Known rows, with every step that occurs
mufigal fofaro: [-17.3  -9.6  19.9 -16.9   3.5  29.7  -2.1  11.1 -33.1  23.3 -10.7  21.9
  13.1 -28.9   5.4   3.6   5.5 -20.0 -38.0 -12.1  10.7 -33.2 -16.3  45.3]
pepoz rupupe fofaro nudip guzikun: [ -0.3   0.8  19.7 -18.7   6.6   9.9   7.7 -12.6   8.4  -8.5  30.8 -18.1
   2.2   3.3  11.0  -5.8  11.1 -45.8 -18.2  -8.9 -13.7 -20.8 -27.1  25.7]
nudip guzikun mufigal fofaro rupupe pepoz: [ -8.2  -1.3  19.1   3.1  -7.6  -7.9   5.8  -9.3 -25.5  22.7  -0.7 -12.5
  15.2 -29.3   9.8 -17.4  -4.7  -3.8 -39.3  -9.4   8.4  -9.2 -23.6  29.1]
nudip fofaro: [ -3.1  -0.4  -0.8 -14.8  16.5  19.1 -10.2  20.4 -23.8  14.7  19.5  -1.2
  18.7  -6.0  -6.7  -6.1  22.3  -6.5 -21.0  -5.4   1.2 -34.5 -22.9  32.1]
rupupe guzikun nudip: [ -8.5 -22.5  26.9  -3.7  12.7 -28.3  25.9  -2.4 -60.2   8.7  15.2   8.5
  20.0  -1.3   8.0 -26.7  36.1  28.9 -11.3 -18.1  -2.7 -17.6 -18.7  36.3]
guzikun rupupe fofaro: [-22.8  10.2  36.8  -2.9   0.0 -11.4  -6.9 -25.7 -19.0  -8.0   9.3  19.5
  20.4 -21.0  50.6 -22.9  19.0 -40.5  -5.1  -2.7 -11.9 -27.4 -18.9  40.0]
mufigal fofaro nudip guzikun rupupe pepoz: [ -2.4   4.4  26.0  -7.2  -2.0  -8.3  14.4  -8.8 -10.8  14.9   3.0   3.1
  17.4 -30.2   8.5 -35.0  -2.2 -33.2 -23.6 -19.8   8.9  -8.0 -20.3  37.7]
rupupe fofaro nudip: [ -6.8  -6.2  16.5  -8.4   5.0 -17.9   5.0 -13.0 -13.5 -13.7  19.6  13.0
  -3.2   2.0  -4.3 -26.4   6.6 -43.0 -13.0   4.7   9.5 -26.5 -12.2  33.6]
pepoz nudip guzikun rupupe fofaro mufigal: [-11.4 -16.7  33.0  -1.4  14.3  -3.4  -2.7 -26.4  -8.5 -10.7  18.2  20.0
  14.0  -9.9  22.1 -42.8  26.7 -31.8  -4.8 -22.0 -20.0 -43.0 -15.8  22.0]
guzikun rupupe pepoz: [-15.4   3.7  31.8  -5.0   0.5 -18.4   8.1  -5.7 -28.8  11.4   6.5  16.7
  22.3 -26.5  13.8 -43.1   0.9 -24.7 -12.0 -10.7   7.7  -6.8 -20.4  43.7]
guzikun rupupe: [-14.5   2.0  38.2 -17.2   8.8  -7.0   3.3 -17.2 -18.0  17.1  20.3  27.6
  30.2  -7.9  22.3 -32.5  14.8 -34.5  -0.8 -21.5  -5.8 -22.1 -16.8  51.7]
mufigal fofaro nudip guzikun: [  4.8  -8.4  14.0 -24.8   9.7  19.7  10.1   0.3  10.2  15.8  19.6  -4.9
   2.4  -1.2 -10.8   2.4   5.7 -34.7 -33.3 -20.5  -0.5 -24.2 -22.5  31.1]
nudip guzikun rupupe fofaro mufigal: [-11.6  -8.9  35.3  -3.1  17.9   3.3 -13.1 -23.5  -4.6 -13.0  15.9  15.1
  14.1  -8.0  34.9 -45.9  30.2 -36.7  -9.4 -25.9 -15.3 -40.0 -15.6  25.5]
nudip fofaro rupupe: [ -2.7   6.1   3.4   0.6   6.3  -8.6  -8.2  -5.9 -22.5  18.4  29.7  -9.7
  27.1   0.1   9.1  -7.3   6.0  -7.5 -23.9  -8.5   5.7 -22.0 -21.0  30.1]
rupupe pepoz: [-20.2  -4.0  21.1  -6.1   4.0 -12.5   1.6  11.2 -36.4   6.8   7.7  13.1
  10.5 -20.3  -0.8 -28.6  -1.2 -12.6 -22.8   0.5  12.1  -7.3 -23.3  39.2]
pepoz rupupe guzikun mufigal fofaro nudip: [  1.3 -17.7  17.8 -10.6  -2.2  11.0  15.8 -13.5 -23.9  12.5  -3.9 -12.8
  -1.2 -14.2 -13.8 -23.3  11.1 -23.7 -26.0  -9.7  10.5 -29.1 -11.3  34.1]
guzikun nudip fofaro: [  4.5  -9.8   1.0 -11.0  19.7   9.9  11.8  17.0 -38.0  15.0  23.8   0.0
  23.8   1.3 -16.2 -22.9  36.0  16.8 -16.6 -13.3  -1.6 -40.3 -21.9  33.7]
guzikun nudip: [ -8.1 -23.5  26.9 -14.6  17.9 -13.0  27.4   3.1 -49.7  11.0  28.0  27.2
  20.8  11.6 -11.3 -32.7  31.8  14.3  -9.1 -15.8  -4.3 -30.8 -17.8  44.0]
fofaro nudip: [ -2.5 -14.3  14.4 -18.7  11.6 -12.1  10.6  -1.4 -14.0   2.5  28.8  16.5
  -0.4  12.9 -29.4 -28.6   1.8 -35.3 -13.7  -4.4  13.5 -22.0 -11.2  40.4]
guzikun mufigal fofaro: [-14.0 -19.2  26.5 -18.2   0.3  35.5   0.8  -0.9 -31.2  33.1 -15.6   7.8
   8.9 -26.1  -0.7  -4.4  20.5  -0.1 -36.6 -12.9  -3.2 -41.5 -15.6  43.1]

Rows
[ -6.1 -18.6  15.8 -16.6   4.0  -3.5  23.7   0.8  -9.9  17.2  30.5   2.9
  12.1  -8.4 -19.4   5.7   1.4  -9.4 -18.0  -8.2 -19.3 -16.2 -32.0  24.7] | rupupe pepoz nudip guzikun
[ -3.9 -26.9  24.6 -13.4  -1.3   1.3  19.7 -24.0 -11.6  29.5  23.3 -17.3
  10.3   1.1 -18.4  -9.3  20.0  17.9 -15.7  -8.5 -34.0 -26.7 -27.4  24.9] | fofaro rupupe pepoz nudip guzikun mufigal
[  1.3 -23.5   9.4  -0.6  19.4   3.2   3.6  -0.4 -21.9   7.3  16.6  13.2
  19.1 -11.2 -19.5 -48.0  23.8 -10.1  -8.9 -22.4  -4.7 -44.3 -15.3  20.3] | guzikun rupupe pepoz nudip fofaro mufigal
[  4.1  -7.9  16.0 -26.3  13.4   6.1   8.9  -1.5  11.8   9.0  36.2  -3.7
   2.5  12.7 -12.4  -5.6   6.6 -33.0 -22.4 -17.8  -6.1 -18.4 -24.4  30.8] | fofaro nudip guzikun
[ -0.1 -26.9   4.7  -1.9  20.9   5.4   1.0   7.9 -26.0   5.5  17.2  12.7
  13.3  -9.3 -27.1 -40.6  23.2  -3.9 -13.8 -16.6  -2.8 -43.9 -16.5  17.4] | rupupe pepoz nudip fofaro mufigal
[ -8.3   3.2   9.9  11.3   0.8 -29.5  -9.8  -8.8 -39.0  14.0  10.1 -25.8
  21.3 -18.7  34.4  -0.7  13.6   8.4 -25.6 -10.5   6.4  -3.7 -22.7  22.5] | nudip fofaro rupupe guzikun
[  2.5 -21.8  26.5 -26.8   8.2  15.1   8.0 -17.2   1.8  22.7  24.7 -18.3
  -0.1  14.1 -18.3 -16.8  27.2   0.3 -16.9 -14.0 -25.6 -31.1 -22.2  31.2] | fofaro nudip guzikun mufigal
[-11.8 -30.4  14.1   5.2 -11.2 -24.0  33.4 -13.8 -43.4  27.1   9.0  13.3
  17.4 -23.2 -32.5 -11.0  -6.0   8.8 -16.2   4.1  -4.1 -21.3 -20.5  27.6] | guzikun mufigal fofaro rupupe pepoz nudip
[ -6.1   6.0  38.2 -22.4   9.7   1.7   4.2 -18.9   3.3  18.4  27.5  11.0
  29.1  -5.5  27.4 -19.7  15.7 -36.5  -5.8 -30.5 -17.3 -19.0 -22.9  44.2] | nudip guzikun rupupe
[  4.1 -20.0  13.4   0.1  25.4  10.3   1.6   2.2 -37.2  -4.2  16.0  -7.0
  19.1  -3.8   2.2 -50.0  43.2   4.6 -12.6 -27.3  -4.9 -43.5 -16.8  18.4] | pepoz rupupe guzikun nudip fofaro mufigal
[ -0.3 -28.7   6.0  -5.5  23.9  10.6  -1.7   6.1 -23.4   6.5  22.0  15.0
  13.7  -1.0 -27.0 -34.8  27.3  -5.9 -11.2 -18.4  -7.4 -49.6 -15.1  19.8] | pepoz nudip fofaro mufigal
[-16.5   2.9  18.4   5.9  -2.3 -29.5   1.9  -4.4 -34.3  10.5  14.0   2.9
  17.3 -17.7   8.2 -27.7 -10.0 -12.2 -26.2  -1.0  16.4  -0.7 -21.8  35.2] | fofaro rupupe pepoz
[ -4.5  -6.3  33.3 -19.4   5.5  -6.6  20.3 -23.8  -2.3  21.3  30.3  17.6
  30.2  -5.8   8.0 -14.4  11.2 -31.3   0.3 -26.2 -23.3 -21.6 -23.4  40.1] | pepoz nudip guzikun rupupe
[ -8.2  -2.4  19.7  -6.6   0.5  -6.7   9.5 -17.2 -18.3 -21.1  19.5  -1.5
  -0.2  -0.9   6.2 -29.7   5.6 -53.7  -7.5   6.8   5.1 -25.8 -15.6  32.4] | pepoz rupupe fofaro nudip
[ -1.1 -14.0  11.5 -16.5   5.6   7.2  11.7   1.4 -16.7  12.9   5.2  17.1
   0.4  -8.0 -24.2 -18.5  -0.8 -37.2 -29.1  -9.4  23.0 -29.3  -8.5  40.7] | mufigal fofaro nudip
[-15.6   2.5  17.0   6.0  -6.6 -15.5   3.9  -2.0 -35.7  17.2  -1.8   2.9
  18.5 -32.1  11.5 -20.4 -12.2 -11.6 -37.0  -4.7  21.9  -6.4 -20.5  34.9] | mufigal fofaro rupupe pepoz
[-16.4 -10.0  36.0  -1.2  17.7  -2.0 -14.6 -22.3 -15.3 -13.2  12.2  23.4
  14.2  -9.7  31.1 -52.1  28.1 -35.1  -6.8 -20.9  -9.3 -42.3 -12.3  29.9] | guzikun rupupe fofaro mufigal
[-16.3  -1.5  22.7   9.4  -0.5 -37.2  -7.8 -15.3 -41.3  12.2  12.8 -13.3
  18.6 -14.8  38.1  -2.3   8.8   4.2 -23.1 -10.8   4.9   2.3 -20.7  27.7] | fofaro rupupe guzikun
[ -2.2 -16.3  -6.2  -9.7  10.3   6.7  12.2  15.6 -31.1  19.6  24.1   6.9
  20.1  -8.4 -34.2   0.5  16.2   2.9 -12.2   0.7  -7.9 -39.1 -23.6  27.1] | pepoz nudip fofaro
[ -1.0 -15.3  30.6 -19.7   2.0  20.4  10.6 -26.3  -1.6   8.3  20.6 -30.8
   0.3   6.2  -0.5 -19.6  29.7 -11.5 -13.1  -7.0 -32.4 -33.1 -25.1  27.3] | pepoz rupupe fofaro nudip guzikun mufigal
[ -6.4  -4.9  21.1  -4.8  -4.3   5.2   0.9 -22.7 -16.5  31.5   8.3 -11.0
  20.7 -11.8  15.7   0.9   6.1  -4.0 -37.8 -17.1  -4.0 -25.7 -19.8  33.3] | nudip guzikun mufigal fofaro rupupe
[ -5.5 -22.3  19.6   2.6  -4.0 -14.5   6.7 -26.4 -36.9  27.3  10.0 -29.6
  14.6  -9.6   1.5 -10.3  30.3  34.3 -14.7  -6.7 -21.8 -23.0 -21.1  21.9] | pepoz nudip fofaro rupupe guzikun mufigal
[ -5.8 -30.5  28.3 -24.2   3.9  14.2  16.1 -17.0 -10.8  28.2  25.4  -9.4
   7.9   6.9 -23.0  -3.0  28.4  15.1 -11.8  -9.8 -39.8 -35.0 -27.2  29.0] | pepoz nudip guzikun mufigal
[ -1.8 -14.2  -7.0  -3.3   5.8   0.7  15.2  17.9 -34.3  18.3  17.2   2.0
  19.1 -19.1 -34.7  -8.8  10.7   4.8 -15.9   3.3  -2.0 -31.3 -25.5  23.0] | rupupe pepoz nudip fofaro
[  4.0 -23.9  11.5  -1.4  28.5   4.3  -2.0   5.9 -33.3   1.5  16.2   2.6
  16.5  -0.8  -5.3 -47.7  43.4  10.8 -16.7 -30.2  -2.3 -43.9 -14.4  19.7] | rupupe guzikun nudip fofaro mufigal
[ -6.9 -13.1  19.0  -1.7  -7.3  -0.3  11.8 -25.1 -20.8  34.7  10.9  -6.9
  21.1 -13.2   3.8   4.8   3.5  -0.3 -32.8 -14.0  -6.3 -28.0 -20.1  30.5] | pepoz nudip guzikun mufigal fofaro rupupe
